What can hang from each mark:
z493: z48 z241 z848 z872
z848: z493 z833 z872
z833: z241
z872: z241 z493 z848
z241: z48 z833

Each row was made from one small tree. The marks that hang from a mark follow it in brackets, in the order of their numbers. Every link used is in the known rows. Write each row's tree.
Known rows:
z848(z493(z48) z833 z872): [-0.59  5.58 -3.26  0.42  1.14 -1.00 -0.58  0.69  0.88  1.06  1.06  0.18
  1.48  0.19 -0.73 -0.31 -1.00 -2.01 -3.22]
z872(z241 z493 z848): [-0.04 -2.48  2.59 -0.49  1.52 -0.11  0.52  1.11 -0.94 -1.48  0.81 -0.16
 -2.17  0.05  0.06  0.00  1.25  1.17  1.10]
z493(z848(z833) z872): [-0.22  0.67 -3.38  2.24  0.66 -0.84  0.02  0.03  0.03  0.28  1.23 -0.09
  0.56 -0.38  0.04  0.27 -0.47  4.31  0.29]
z872(z241 z493): [-0.05 -2.33  1.56 -0.62  1.21  0.23  0.61  2.00 -1.11  0.87  1.32 -0.36
 -0.54  0.37  0.09 -0.12  0.53 -0.06  1.44]
z241(z48 z833): [ 0.61 -2.44  1.29  0.13 -2.41  2.13  0.24  1.81  0.96  4.35 -2.89  0.39
  1.27  0.14  0.49  0.30  0.27 -1.21  1.96]
z833(z241(z48)): [ 0.35 -1.97  1.19  0.44 -0.87 -0.10  0.86  1.09  0.19  3.04  0.88  0.51
  1.93  0.26  0.45  0.10 -0.86 -1.37  1.85]
z872(z241(z48 z833) z848(z493)): [ 0.54 -1.14  4.11 -0.55 -1.76  1.09 -0.68 -1.82  0.32 -0.47 -3.50  0.49
 -1.07 -0.47  0.16 -0.12  1.70 -0.04 -0.63]
z493(z48 z241): [-0.38 -2.37 -4.13 -0.45  0.40  0.30  0.57  3.89 -0.27 -0.07  1.80 -0.42
  0.36  0.36  0.30  0.06 -1.07 -2.76  2.38]
z848(z493 z833 z872(z241(z48))): [ 0.20  5.62  2.13 -0.86 -0.05 -1.04 -0.74 -3.00  0.63  1.41  0.19  0.30
  1.40  0.10 -0.78 -0.26 -0.20 -0.67 -3.77]
z848(z493(z241(z48) z872) z833): [ 0.11  2.28 -0.65  0.33 -0.67 -0.82 -1.14 -0.98  0.86 -1.18  0.57 -0.13
  1.71 -0.57 -0.03 -0.37 -0.32 -0.03 -1.71]
z872(z848): [-0.25 -2.23 -1.08  0.31  1.02  0.29  0.71  4.06  0.14  2.22  1.03  0.24
 -0.96  0.08  0.10  0.24  0.09  1.25  1.63]
z493(z848(z833) z872(z241(z48))): [ 0.62  0.87  0.38  1.47 -0.53 -0.84 -0.19 -3.24 -0.07 -1.70  0.41 -0.04
  0.44 -0.45 -0.05  0.36  0.17  3.08 -0.01]
z241(z833): [-0.08 -2.59 -0.74  0.12 -0.90  1.88  0.37  2.02 -0.05  4.75 -2.02  0.10
  0.38  0.23  0.54  0.26  0.12 -0.08  1.93]
z848(z493(z48)): [-0.39 -0.87 -3.41  0.66  0.59 -0.18 -0.22  5.80  0.46  1.42  1.36  0.18
  1.04  0.03 -0.04 -0.54 -0.48 -2.72  0.06]
z872(z241(z48) z848): [ 0.56 -2.10  2.71 -0.47 -0.15  0.11  0.44  0.83  0.12  0.13  0.16  0.25
 -1.20 -0.08 -0.07  0.33  0.73  0.05  1.31]
z872(z493(z241(z48))): [ 0.39 -2.26  1.40 -0.98 -0.79  0.26  0.38  3.47  0.49 -0.11  0.63 -0.21
  1.06  0.22  0.41 -0.14 -0.04 -1.53  1.93]
z493(z872(z241(z48) z848)): [ 0.66 -2.62  2.36  0.92 -0.35  0.08  0.36 -1.73  0.03 -1.83  0.15  0.00
 -1.29 -0.20  0.11  0.30  0.13  1.58  1.45]
z872(z241(z48) z848(z493)): [ 0.43 -0.75  2.93 -0.52 -0.23 -0.52 -0.38  1.40  0.39 -0.71  0.04  0.40
 -0.87 -0.31 -0.09 -0.31  0.99 -0.02 -0.72]

Write each row's tree:
[ 0.02  2.02 -0.10 -1.17 -0.76 -0.54 -0.17  1.08  1.02  0.94  0.53  0.22
  1.78  0.32 -0.11 -0.48 -1.84 -1.18 -1.55]
z848(z493(z241(z48)) z872)
[-0.60  1.50 -2.51 -0.64 -1.08  1.08 -0.33 -1.64  0.14 -0.85 -1.92 -0.21
  0.65  0.37  0.01 -0.34 -1.47 -2.48 -1.22]
z848(z493(z48 z241(z833)) z872)
[ 0.07 -2.64  2.08 -0.01 -0.29  1.71  0.17 -1.92 -0.79 -3.17 -2.72 -0.27
 -2.47 -0.03  0.22  0.21  1.77 -1.24  1.48]
z872(z241(z833) z493(z48) z848)
[-0.18 -3.31 -2.66  1.19 -1.45  1.17  0.30 -2.06 -0.73 -1.70 -1.87 -0.49
 -0.30 -0.15  0.94  0.25 -0.96  3.80  2.36]
z493(z241(z833) z848 z872)
[-0.40  2.40  0.84 -0.58  1.70 -1.43 -0.80 -1.01 -0.47 -0.48  0.66  0.14
 -1.36 -0.64 -0.46 -0.17  1.61  1.39 -2.63]
z872(z241 z848(z493 z833))
[-0.26  0.72 -1.55  0.55  0.85  0.36  0.76  2.52  0.42  0.36  1.10 -0.15
  0.68  0.80 -0.37 -0.13 -1.38 -2.13  0.46]
z848(z872(z493(z48)))
[-0.38  2.43 -0.75 -0.08  1.46 -1.28 -0.88 -0.77 -0.23 -2.68  0.74 -0.08
 -1.39 -0.56 -0.58 -0.18  1.50 -1.13 -2.23]
z872(z241 z848(z493(z48) z833))
[-0.04  0.30  2.90 -0.82 -0.31  1.58  0.49 -3.98 -0.96  1.01 -2.33 -0.17
 -0.56  0.73 -0.02  0.11 -0.14  0.39 -0.09]
z848(z872(z241(z833) z493))
[-0.69  2.24 -1.38 -0.95  1.27 -1.42 -0.92  0.76  0.15 -1.31  1.02 -0.03
 -0.61 -0.65 -0.16 -0.25  0.81  1.18 -2.04]
z872(z848(z493(z241) z833))
[ 0.41 -2.72 -0.92  0.42 -1.10  0.39  0.36  0.71  0.44 -0.24  0.98 -0.21
  1.09  0.01  0.50  0.11 -1.35 -0.07  2.15]
z493(z241(z48) z872)
[-0.03 -2.33 -0.02 -0.08  0.88  0.48  0.57  2.14 -0.92 -1.37  1.40 -0.42
 -0.57  0.38 -0.03 -0.11  0.44 -2.55  1.71]
z872(z241 z493(z48))
[ 0.45  4.07  0.90 -0.10 -0.34 -1.09  0.17 -3.48  0.30  0.12  0.20  0.24
  0.79  0.19 -0.45  0.42 -0.56  2.08 -1.56]
z493(z848(z833 z872(z241(z48))))
[ 0.68 -2.55  1.49  0.84 -0.62  0.42  0.34 -0.86 -0.17  0.48  0.63 -0.06
  0.30  0.08  0.27  0.20 -0.59  0.20  1.77]
z493(z872(z241(z48)))
[ 0.30  2.66  2.94 -0.60  0.25 -1.19 -0.94 -1.18  0.54 -0.69 -0.13  0.35
 -0.52 -0.70 -0.39 -0.16  1.83  0.23 -2.59]
z872(z241(z48) z848(z493 z833))
[-0.55  2.29 -1.02  0.15  1.40 -1.23 -0.79  2.17  0.60  1.04  0.69  0.33
 -0.35 -0.54 -0.35 -0.24  1.17  1.32 -2.30]
z872(z848(z493 z833))
[-0.30 -0.01 -3.83  0.12 -1.29  1.01  0.61 -2.15 -0.18 -1.98 -2.06 -0.25
  0.10  0.53  0.25  0.31 -1.80  0.38  1.01]
z493(z48 z241(z833) z848(z872))
[-0.23 -3.20 -1.61  0.44 -1.14  1.81  0.21 -2.19 -0.63  0.27 -1.58 -0.47
 -0.07 -0.04  0.78  0.21 -0.87  1.10  2.21]
z493(z241(z833) z872)
[-0.68  2.74 -1.22  0.97  1.15 -1.58 -0.53 -1.18  0.01 -2.16  0.90  0.41
  0.10 -0.53 -0.37 -0.24  0.50 -1.27 -2.08]
z872(z848(z493(z48) z833(z241)))
[ 0.39  4.17  1.90 -0.80  0.00 -0.49  0.07 -3.33  0.31  2.22  0.43  0.29
  1.07  0.41 -0.50  0.39 -0.48 -0.56 -1.71]
z848(z833 z872(z241(z48)))
[-0.55  3.91 -5.01  0.08  0.58 -1.30  0.18 -1.46  0.05 -2.45  1.41 -0.32
  0.63  0.36 -0.30  0.33 -1.62  0.55 -0.81]
z493(z48 z241 z848(z833 z872))
[ 0.10 -2.66  2.83 -0.64 -0.45  1.84  0.33 -1.06 -1.17  1.08 -2.17 -0.21
 -0.76  0.25  0.33  0.03  1.21 -0.09  1.39]
z872(z241(z833) z493)
[-0.30 -0.92  0.86 -0.49  1.32 -0.71 -0.17  1.48 -0.62 -0.30  0.87  0.13
 -1.67 -0.24 -0.10 -0.34  0.79  1.22 -0.79]
z872(z241 z848(z493))
